(in the rows, 128 means zero)
Known rows, with every step that occurs:
domalon-ralur-rudug: [151  77 121 125 100 119 102 117  97 116 123 106 121 138 127 178  72 120
 165 117 104 141 138 106 126  88 182 124 141 173]
doku-ralur-rema-nupim-domalon: [190 114 138  89 102 126 132 164 117 128 168 101 107 138 126 206 115 123
 191 139 102 157 161 115 149 171 156  86 182 227]
ralur-doku-nupim: [149 152 105 123 178 132 202 146 109 120 101  87 113 131 136 195 188  67
 123  92  98 134 125 119 124 186 164 148 147 133]
rema-nupim-rudug-bige: [142  75 104 100 130 117 107 177 125 146 126  85 125 130 174 169 140 126
 141 127  87 171 130 111 132 114 161  79 152 147]
bige-nupim-domalon-ralur: [109  90  76 138 103 130  94 138 171 121 106 135 128 109 137 160  81 136
 212 142 105 132 132 107  93 171 148 151 152 166]
nupim-rema-ralur-doku: [158 123 109  92 121 127 141 150 113 122 138 122 111 140 120 189 141 131
 185 100 104 160 123 125 126 160 152 126 158 162]
doku-nupim: [148 121  94 104 169 142 171 141 119 126 130  90 119 111 145 169 120  70
 142 110 104 137 124 112 118 181 157 127 151 127]
domalon-nupim-doku-ralur-rema: [162 136 117  98 116 136 148 131 148 132 150 112  95 126 171 195 120 100
 194 116 101 153 149 111 149 128 174 136 170 120]
bimed-ralur-bige-rudug: [152 113  67 131 138 133 140 183 121 129 142 128 107 126  78 188 157 102
 209 107 111 140 127 116  61  61 158 144 178 160]
rudug-bige-nupim-rema: [127 106  92 123 137 110 125 149 127 143 120 123 134 114 151 138 147 131
 179 132  99 164 116 116 110 135 166 118 141 144]
rema-nupim-rudug-ralur: [153  83  93  85 114 117 136 176 124 136 138  81 132 128 146 192  84 126
 153 123  85 149 130 113 123 122 155  79 160 153]
rudug-rema-ralur: [129 105 110 112 131 156 145 127 120 136 153 132 128 121 154 169 136 129
  95 122 114 170 151 109 132  96 137 115 165 209]
ralur-bige: [148 118  82 131 149 126 149 126 116 125 151 114 104 139 121 194 131 120
 189 109 104 131 125 113  96 100 175 152 162 139]
rema-ralur-domalon: [150 130 118  85 133 136 120 116 158 146 155 132 131 104 141 185 131 123
 193 117  98 164 129 118 105  98 118 130 161 204]
doku-ralur-rudug-bige-nupim: [182 144 129  93 135 107 153 113 122 133 168  94 102 103 147 148 121 105
 185 132 117 176 144 115 121 147 184  85 150 195]
nupim-rema: [160  91 109 106 117 135 127 162 107 114 140 114 114 131 128 173  79 147
 197 104  99 141 120 123 126 152 169 122 157 151]
domalon-ralur-rema: [144  76 125 131  79 123  96 156  86 112 115 122 118 167  96 213  96 129
 169 124  96 124 148 109 145 118 159 135 163 205]
bimed-ralur-domalon-nupim: [156 109 113 104 114 144 155 177 163 138 135 147 129 105 127 181 106 128
 220  98  93 138 127 122  78  13 132 140 165 184]
bige-rudug-ralur-doku-nupim-domalon: [139 131  74 124 153 137 134 164 122 123 110  81 122 105 109 190 180  68
 158 113  89 125 121 111 109 189 163 151 163 114]
bige-nupim-doku-ralur-rudug-rema: [162 150  85 125 137 119 170  91 145 128 158 106 119  95 148 162  48 106
 222 138 129 154 141 112  91 172 167 105 151 180]
bimed-nupim-rudug-rema-ralur-domalon: [153 105 134 105 110 124 138 166 175 143 144 134 154  97 121 173  93 153
 161 108 121 157 128 117 126 145 150 116 106 193]
bige-nupim-rudug-rema-ralur-domalon: [117 135  88 119 107 122 145 129 172 126 130 127 117  99 149 161 102 147
 220 126 120 142 124 116  91 158 136 131 147 196]
doku-ralur-rudug-rema-nupim: [194 123 141  91 126 126 159 115 110 128 182  87 103 108 162 166  86 116
 166 124 119 171 160 112 134 124 180  65 156 215]
bige-rudug: [138 106  93 130 151 141  78 164 120 126 126  90 100 100 138 165 169 104
 182 119 101 137 127 112 122 181 171 141 171 117]
bige-nupim-rudug-rema-ralur: [113 131  78 119 109 121 140 137 161 124 129 125 111 106 144 156 113 143
 191 130 123 147 127 114  99 177 144 128 154 181]
rema-ralur-bimed-nupim: [169  95 108  81 119 124 139 149 145 150 166 138 131 114 133 187 157 145
 187 137 112 162 145 120 146 133 151 116 143 179]
nupim-bige-rudug-ralur: [143 127  86  89 139 130 110 194  98 133 128  89 134 108  83 178 108 103
 139 106  85 134 106 117  97 132 169 134 162  94]
ralur-bimed: [168  72 102 113 123 138 162 159 108 126 151 114 109 124 158 185 144 157
 200 134  96 126 141 122 156 112 180 131 155 167]
domalon-ralur: [125  70 112 121 100 132  88 150 103 111 110 116 105 137 118 178  94 109
 152 115  90 126 146 104 125 116 164 135 153 179]
ralur-domalon-nupim: [150 114 140 105 120 143 127 128 176 138 135 126 122  94 191 185 103 143
 237  98  80 124 122 120 117  61 144 153 148 148]
rema-nupim-domalon: [148  55 100 109 131 144  94 163 147 145 132 102 146 122 181 182  94 135
 154 139  86 162 139 108 127 120 150  99 164 148]

Rows:
[143 132  82 124 147 129 128 165 109 123 119  83 117 108 103 192 174  83
 163 110  89 122 124 115 115 174 169 144 165 123] : bige-rudug-ralur-doku
[195 126 133 102 137 122 150 140 167 145 163 116 149  83 113 182  39 109
 202 114 118 156 140 116 114 165 167 103 112 179] : bimed-nupim-doku-ralur-domalon
[122  88  85 139  97 111 101 125 115 112 116 124  95 140 109 191  92 111
 224 117 101 110 140 103  89 107 171 146 150 163] : domalon-ralur-bige-nupim
[142 135  67 133 145 122 148 111 151 130 136 112 128 100 140 168  57 110
 218 136 117 143 126 114  85 180 159 132 154 144] : bige-nupim-doku
[183  93 124 112 113 115 107 190  85 143 144  96 150 159 117 229 107 147
 183 133  96 145 128 123 148 130 159 100 177 153] : ralur-rema-nupim-bige-rudug
[114 116  96 112 131 124 129 172 130 128 113 102 109 131 137 146 189 122
 111 117  98 173 115 113 128 136 165 135 147 161] : nupim-rudug-bige
[144 137  95 128 145 108 145 129 125 148 134 114 134 121 138 158 149  99
 170 145 107 176 133 113 115 142 164 112 149 172] : rudug-bige-nupim-doku-ralur-rema
[181 102 101  95 102 113 175 162  93 135 152 101 166 151  91 232  60 130
 152 132  83 130 132 119 135 107 148  98 173 183] : rudug-ralur-rema-nupim
[158 140  88  91 156 130 163 175  94 131 128  77 136 118  98 191 119  63
 150 109  97 128 108 117 106 178 158 130 156  97] : doku-nupim-bige-rudug-ralur-rema
[119 104 110  95  91 141 142 156 161 130 133 128  87 125 199 172 186 149
 164 111 102 148 140 113 160  94 165 147 158 124] : domalon-nupim-rudug-rema-ralur-bimed
[189 153 106 109 139 134 170 120 109 124 166  94 112 133 110 202  81  82
 179 129 115 166 151 113 127 167 166 111 171 201] : nupim-doku-ralur-rema
[139  39 103 112 110 139  72 163 139 139 118 105 139 130 170 186  83 128
 160 138  82 154 146 102 126 107 151  99 161 159] : rema-nupim-domalon-ralur
[181 108 102  86 102 111 173 174  87 137 152  99 172 151  79 233  50 131
 145 128  81 131 124 121 128 100 150 100 172 169] : rudug-ralur-rema-nupim-bige
[157 111 102 133 148 110 137 100 135 148 140 109 160 115 168 144 120 136
 162 141 117 185 111 114 117  94 183 120 133 147] : ralur-rudug-bige-nupim-domalon
[150 106 117 110 114 118 143 166 164 139 147 132 142 111 112 178 112 148
 151 110 127 158 129 114 123 150 163 121 112 173] : bimed-nupim-rudug-rema-ralur-bige
[140 104 114  79  98 134 113 152 154 132 140 133  97 126 182 175 138 142
 203 102  95 149 129 118 145 115 162 141 163  94] : domalon-nupim-rema-ralur
[135 135  88 124 156 113 141 126 134 148 131 112 128 106 150 141 148  90
 162 142 104 177 131 109 104 139 167 112 145 159] : rudug-bige-nupim-doku-ralur
[143 142  71  94 147 127 203 146 123 115 130  81 113 123 111 184 126  66
 150 103 103 129 112 111  97 178 156 135 146 128] : doku-nupim-rudug-ralur-bige
[172 154  86 124 155 141 158 106 115 124 167  89  90 114 125 187 108  65
 190 119 119 159 153 105  98 149 176 117 165 175] : nupim-doku-ralur-bige-rudug-rema
[168  93  84  91 112 128 199 155 103 125 155 107 139 122 107 199  93 131
 165 129  82 116 134 120 133  97 167 123 159 172] : rudug-ralur-bimed
[153  42 122 119  81 121 108 167 111 120 122 127 116 129 122 191  97 142
 201 125  96 112 154 110 148 107 181 124 124 182] : domalon-ralur-bimed-nupim
[176  55 112 116 111 136 147 175 153 139 149 134 146 110 146 185 122 175
 204 141 105 134 139 121 158 134 180 132 122 165] : ralur-bimed-nupim-domalon
[153 134 111  93 126 141 145 128 156 132 147 109  89 112 181 176 119  91
 185 111  99 154 148 109 138 127 176 136 165 106] : domalon-nupim-doku-ralur
[143 111  85 118 112 115 133 142 141 119 134 124 118 107 136 162  58 152
 251 124 112 128 117 122  96 190 160 125 151 145] : bige-nupim-rema
[197 105 138  80 110 124 163 166 131 127 176 110  90 101 130 175 124 132
 215 129 109 138 164 120 154 172 183  92 142 208] : doku-ralur-bimed-nupim
[162  93 106 123 139 147 158 123 107 137 162  99 123 124 174 186  80 111
 141 124 109 161 162 104 121  81 162  78 160 196] : rudug-rema-nupim-doku-ralur-bige
[142 121  83 103 110 113 126 134 148 126 142 132 118 107 132 164  78 146
 250 127 115 142 120 122  94 186 147 121 155 155] : bige-nupim-rema-ralur
[122 131 113  91 124 137 107 174 141 142 119 117 103 116 172 179 191 115
 149  95  90 145 126 114 136 101 170 154 163  63] : domalon-nupim-bige-rudug-rema-ralur-doku
[119  93  83 143  92 125  98 141 162 121 110 138 136 124 128 178  83 145
 219 148 107 131 132 109 103 170 145 152 157 180] : bige-nupim-domalon-ralur-rema
[139 130  88 100 151 137 177 154 130 117 117  82 104 118 138 165 139  74
 141 106 109 142 116 112 116 200 156 133 147 134] : doku-nupim-rudug
[160 123 106  92 121 130 180 133 133 130 146 110 157 101 103 198  49 119
 178 109  75 118 118 119  94  76 137 128 153 191] : rudug-ralur-domalon
[183  72 115 103 119 122 138 196 123 142 151 117 137 104 126 186 125 164
 213 127 104 125 130 126 151 133 192 123 121 130] : ralur-bimed-nupim-bige-rudug
[169  90 103  83 103 131 136 152 112 123 158 128 110 133 132 183 122 156
 222 118 105 153 130 126 138 138 158 116 157 170] : nupim-rema-ralur-bimed
[106  66  82 152 104 157  72 143 143 117 106 130 117 135 131 181 139 118
 162 128  99 139 142  96 107 106 157 168 156 174] : nupim-domalon-ralur-bige-rudug-rema
[167 101 105  78 120 122 118 165 140 152 162 129 130 107 122 186 168 138
 196 133 111 161 136 121 138 138 156 119 144 152] : rema-ralur-bimed-nupim-bige-rudug
[116 109 102 121 115 146 149 162 127 113 127 108 105 129 142 161 138 142
 109 108 113 154 131 112 132 138 158 132 154 194] : nupim-rudug-rema
[138  81 100 137 143 148  81 162 111 135 135  88 114 102 172 168 153 115
 160 124 103 143 144 107 131 141 166 106 167 139] : bige-rudug-rema-nupim
[122  48  94 132  91 156  90 158 143 117 109 132 124 136 141 178 125 140
 166 140  89 137 145 104 135 112 160 159 154 187] : nupim-domalon-ralur-bimed
[142 161  99  81 162 126 165 141 122 140 129 110 121 130 118 193 198  72
 119 105 103 168 126 118 114 162 137 133 159 145] : rema-ralur-doku-nupim-bige
[160 107 113  95 108 110 154 184 161 135 139 117 157 103  87 179  71 140
 149 110 110 143 119 118 124 174 167 120 111 157] : bimed-nupim-rudug-ralur
[155 111  74 122 134 133 167 174 121 130 146 138 117 137  77 188 128 112
 189 105 110 145 129 117  64  42 154 138 174 176] : bimed-ralur-bige
[123 121  89 134 153 158 104 147 129 131 120 102 111 104 153 170 217  85
 140 120 113 154 140 106 123 172 150 143 164 148] : bige-rudug-rema-ralur-doku-nupim-domalon
